Each row comes from the steps of one walk. Every step used is in the known rows, and no mark comes twice. Write the walk behind each row, first mark first.
Known rows
dipod-penus-pinur-fulab: [-0.81 -0.68 -0.78  1.35 -0.46 -3.50 -1.94 -4.20  7.02  0.25 -4.14 -2.26
 -3.71 -1.50  2.02  1.90  3.11  0.56 -3.33 -3.01  1.88 -2.50  1.29]
fulab-duko-muno-penus: [-1.16 -1.80  0.96 -2.35 -0.09  3.14 -0.46  0.73 -3.30  0.62 -1.90  4.41
  1.56  0.17 -1.41 -1.34  0.52 -3.11  1.44 -0.62 -8.70  1.21  0.83]
pinur-penus-fulab: [ 0.88 -0.94  0.52  0.44 -0.38 -2.76  0.79 -1.60  0.02 -0.84  3.37 -1.60
 -2.93  0.30 -0.54  2.06 -0.91  1.66 -2.17 -2.18  1.43 -1.65 -2.32]
duko-muno-penus-pinur-fulab-dipod: [-2.32  1.09 -1.41 -1.24 -4.74  0.75 -1.72  0.60  1.32 -1.47  1.58  3.42
 -6.43 -3.33  1.88 -2.34  6.22  1.42 -3.77 -8.13 -0.34 -0.50  1.50]
muno-pinur-penus-fulab: [-0.21 -0.54 -1.41 -0.69 -2.93 -0.43  1.72 -0.89 -0.04 -1.16  1.46  0.17
 -4.55  0.04 -0.09 -0.77 -0.46  4.70 -1.81 -3.61  0.51 -1.63 -1.89]
kuga-muno-duko: [ 3.18 -0.26  2.66 -1.72  4.66 -0.54 -0.80  0.59 -3.35  2.35 -1.21  4.38
  3.63  1.48 -1.94 -0.57 -1.33 -0.88  1.68  1.33  2.19  2.33 -0.84]
dipod-penus: [-0.67 -0.38  0.69 -0.52  1.69 -1.80  0.43 -1.35  5.82  2.34 -2.57 -2.02
  0.71  1.06 -0.72  1.61  0.24 -1.52 -0.80  1.93  0.22 -0.95  0.64]
voko-duko: [ 0.08  0.87  1.25  0.84  1.97 -0.38  1.66  0.13 -1.41 -1.22  0.54 -3.52
  4.16  2.40 -1.26  1.77 -4.24 -3.39  3.17  3.35  0.66  0.01 -0.76]
muno-kuga: [-0.02 -0.45  0.87 -0.51  4.91 -0.95  0.88 -0.20 -0.98  1.36  0.20 -0.55
  2.51  3.47 -0.96  0.69 -0.71 -2.18  2.42  2.87  1.84  0.65 -2.46]
fulab-muno-pinur: [ 0.65  0.55  0.83  1.28 -1.77  4.62  1.70  2.23 -1.39  3.80 -3.52 -4.07
 -0.23 -2.09  0.04 -1.15 -1.35  0.34  1.06  1.30 -4.86 -0.51  0.04]
pinur-fulab: [-0.16  0.00  3.35  0.27  1.22 -2.83  1.27 -0.48  0.69  0.29  2.06 -1.65
 -1.58  0.79  1.08  1.80 -2.03 -1.08 -1.52 -0.23 -1.34 -0.84 -2.35]
pinur-penus: [ 1.54 -0.32  0.76 -0.18  1.77 -2.79  1.54 -1.18 -0.65  0.98  1.79 -1.06
 -0.92  2.53 -1.78  0.93  0.25 -0.35 -1.69  0.15 -1.54 -0.35 -3.03]
duko-kuga-muno-penus-pinur: [ 1.56  1.12 -3.58 -1.76  0.28  3.23 -2.12 -0.33 -1.08 -0.70 -2.42  3.65
  2.25  0.49 -1.34 -3.77  4.78  0.09 -0.56  2.94 -0.24  1.87  3.94]
penus-fulab-muno-duko-kuga: [ 0.92 -0.79  1.19  2.51  0.75  0.00 -1.17  1.06 -2.92  0.76 -0.91 -3.37
  2.56 -0.33  0.37  1.25 -2.73  0.03  3.50  4.70  4.83  0.31 -0.38]
duko-muno: [ 0.49  0.25  2.36 -0.62  1.64  1.38  1.51  1.01 -1.23 -0.62 -0.24  1.60
  1.25 -0.40 -1.16 -0.45  0.06 -1.04  0.69  1.11 -2.30  2.06  0.03]
penus-fulab: [-0.84 -0.30  2.27 -0.04  0.11 -0.37  0.87 -0.07  1.18 -0.24  1.97 -2.46
 -0.74 -0.62  0.15  2.79 -2.53  0.11  0.28  0.33  0.80 -1.83 -0.19]
muno-pinur-fulab-penus: [-3.27 -0.50  0.82  1.34 -2.29 -1.97  1.69  0.59  2.95  0.93  1.78  0.59
 -4.14 -1.68  2.16 -1.79 -0.42  4.31 -2.71 -3.66 -1.62 -1.33 -1.26]
voko-duko-kuga-muno-pinur-penus-fulab-dipod: [ 1.33  2.18 -5.63 -1.38 -3.80 -0.05  1.32  2.13 -1.84 -4.68  5.06  3.28
 -0.29  0.51 -0.59 -2.09 -0.89  5.91 -0.27 -1.72  6.25  1.61 -1.06]
penus-fulab-dipod: [-1.84  0.97  1.50 -1.54 -1.92 -1.33  1.08  1.44  3.13  0.52  5.13 -1.90
 -2.69 -1.31  1.03  3.29 -1.45  0.39 -1.02 -2.60  2.20 -2.40  0.05]
penus-pinur: [ 0.38  0.02  0.07  0.15  0.99  0.11 -0.62 -2.53  1.52  0.20 -3.35 -2.53
  0.03 -0.33 -0.27  1.51  2.00 -1.53  0.35  0.82 -1.11 -1.70  1.76]
fulab-muno-penus: [ 0.16 -0.05  1.32  1.36 -0.99  4.14 -0.11  2.47 -2.05  4.95 -0.90 -4.39
 -0.12 -1.34 -0.18 -1.37  0.15 -2.93 -0.10  0.96 -4.96 -0.52  0.70]
voko-duko-muno: [ 0.55  1.01  1.30  1.01  1.64  1.36  1.57  0.80 -3.10 -3.42  0.02 -0.01
  3.88  0.66 -1.86  0.07 -2.54 -2.29  3.30  2.28  0.32  2.43 -0.44]

Which walk is each row?
[ 2.06 -0.90  3.26  2.05  2.30  0.62 -0.55  0.93 -3.23  4.66 -3.01 -3.62
  2.32 -0.30 -0.54  0.74 -2.23 -2.78  2.80  2.36  0.38  0.23 -1.12]
fulab-muno-duko
[-1.03  0.98  0.09 -0.17 -2.28 -3.01 -0.72 -1.33  3.87 -0.11  1.49 -1.83
 -4.95 -1.71  2.31  2.55  2.63  0.49 -2.99 -4.99  1.07 -2.80 -0.01]
penus-pinur-fulab-dipod
[-1.49 -0.87 -0.48  2.37  0.28 -1.57 -1.11 -2.59  3.90  1.06 -1.06 -2.06
 -1.12 -2.51  0.33  0.80  3.10  0.51 -1.17 -1.17 -0.36 -2.23  2.21]
fulab-penus-pinur
[ 1.56 -0.19  1.12  2.02  2.67  0.07 -0.43  1.45 -3.57  2.40 -2.88 -3.25
  4.56  1.67 -0.91 -0.15 -1.51 -2.06  3.93  6.79  2.05  1.98 -0.86]
fulab-muno-duko-kuga
[ 0.20 -0.54  0.89 -0.36  4.42  0.65  0.65  0.60 -2.65 -0.69 -0.35  2.90
  2.24  1.48 -1.38 -0.93  0.96 -1.08  2.59  1.72  1.63  2.93 -1.72]
duko-muno-kuga
[ 0.08  2.51 -4.77 -0.43 -2.87 -0.08 -2.09  1.04 -0.81 -3.65  2.83  2.51
 -0.26 -0.05  1.53 -2.42  2.82  0.81 -1.16 -2.05  4.38  1.27  2.05]
voko-duko-kuga-muno-penus-pinur-fulab-dipod
[ 2.93  1.89 -0.95 -0.07  3.22  0.93  0.98  1.42 -3.50 -3.07  0.95  1.00
  7.57  3.02 -2.09 -0.37 -3.08 -1.70  3.44  7.13  2.36  3.45  0.18]
voko-duko-kuga-muno
[-3.40  1.11 -1.21 -1.80 -4.22 -2.30  1.23  0.91  7.81  2.03  0.10  0.32
 -5.62 -0.69  2.25 -0.39  1.08  4.01 -3.68 -5.22  1.31 -1.77 -0.42]
muno-pinur-fulab-dipod-penus
[-2.11 -0.34  0.90 -1.13 -1.97  1.82 -0.02  0.98  0.60  0.55  2.45 -0.59
 -2.12 -0.30  0.47 -0.23 -0.76  0.05 -0.69 -1.59 -0.01 -1.85  0.90]
muno-penus-fulab
[ 1.07  1.27 -1.08 -2.66  1.50  2.66 -0.08  2.49 -2.12  0.54  1.18  4.25
  3.64  2.46 -1.93 -3.60  1.31 -0.72 -0.18  4.79 -1.26  3.42  1.41]
duko-kuga-muno-penus
[ 1.53  1.62 -4.78 -0.19  0.11  3.28 -2.19 -0.34 -2.71 -3.33 -2.12  2.04
  4.74  1.51 -1.67 -3.39  2.13 -0.87  2.31  3.73  2.44  2.34  3.73]
voko-duko-kuga-muno-penus-pinur
[-1.57 -0.13 -0.31  0.29 -1.93 -0.02 -1.55 -1.95  1.08 -0.12 -0.93 -0.55
 -4.38 -0.88  1.91 -1.23  3.46 -0.19 -2.72 -3.97 -1.24 -2.16  1.08]
muno-penus-pinur-fulab
[ 0.07  1.97 -3.55 -2.09 -2.82 -0.02 -2.31  0.95  1.26 -0.80  2.51  4.30
 -2.93 -0.88  1.47 -2.91  5.51  1.90 -3.71 -2.78  1.80  0.85  2.17]
duko-kuga-muno-penus-pinur-fulab-dipod
[-1.42  0.38  1.66 -0.63 -1.57 -0.33  2.16  0.48  0.70 -0.08 -0.16  0.05
 -3.01  0.40  1.32 -0.70 -1.62  2.29 -1.07 -1.72 -2.39 -0.58 -1.89]
muno-pinur-fulab
[ 0.52 -1.65  2.38 -1.12  2.00  1.21  0.58 -0.41 -2.76 -0.16 -2.43  2.83
  2.93 -0.34 -1.41  1.65 -1.47 -2.89  2.35  1.12 -7.69  1.42 -0.31]
fulab-duko-muno
[-1.51 -2.90  0.64 -0.61  0.00 -1.98 -1.02 -2.94  4.89  1.63 -2.94 -1.45
  0.40 -0.98  0.61  4.66 -2.29 -1.09  0.42 -0.57 -2.18 -3.12  1.04]
dipod-penus-fulab-duko
[ 0.09 -2.31  0.94  0.72  0.18 -2.51 -1.76 -4.30  0.23 -0.23 -3.55 -0.88
 -1.29 -0.92  1.77  3.54  0.00 -2.10 -0.21 -2.16 -5.55 -2.52 -0.09]
penus-pinur-fulab-duko
[ 1.31 -3.90 -0.96  0.00  2.25 -1.52 -0.82 -2.46 -4.43 -2.41  0.73  4.39
 -0.57  0.47 -0.99  1.38  0.22  0.57  1.34 -3.24 -0.28  0.93 -4.00]
pinur-penus-fulab-duko-muno-kuga
[-0.56  1.23 -2.37  2.15 -1.20 -0.76  1.12  1.71 -0.93 -3.37  2.53  3.48
  1.93 -0.18  0.85 -3.56 -2.15  4.78 -0.02  1.03  2.83  2.47 -0.39]
voko-duko-kuga-muno-pinur-fulab-penus
[ 0.59 -1.20  1.14  3.19 -1.46  1.05 -0.79 -0.13  4.68  3.83 -2.37 -6.63
 -1.59 -4.18  1.48  2.96 -1.14  0.16 -1.11 -0.61  1.20 -2.47  1.18]
dipod-penus-fulab-muno
[ 0.39  1.11 -2.34 -0.31 -0.72  2.83 -0.57  2.02 -3.39 -3.81  3.12  2.07
  3.89  1.09 -0.95 -2.25 -2.32  0.36  1.70  3.16  4.21  2.02  1.58]
voko-duko-kuga-muno-penus-fulab
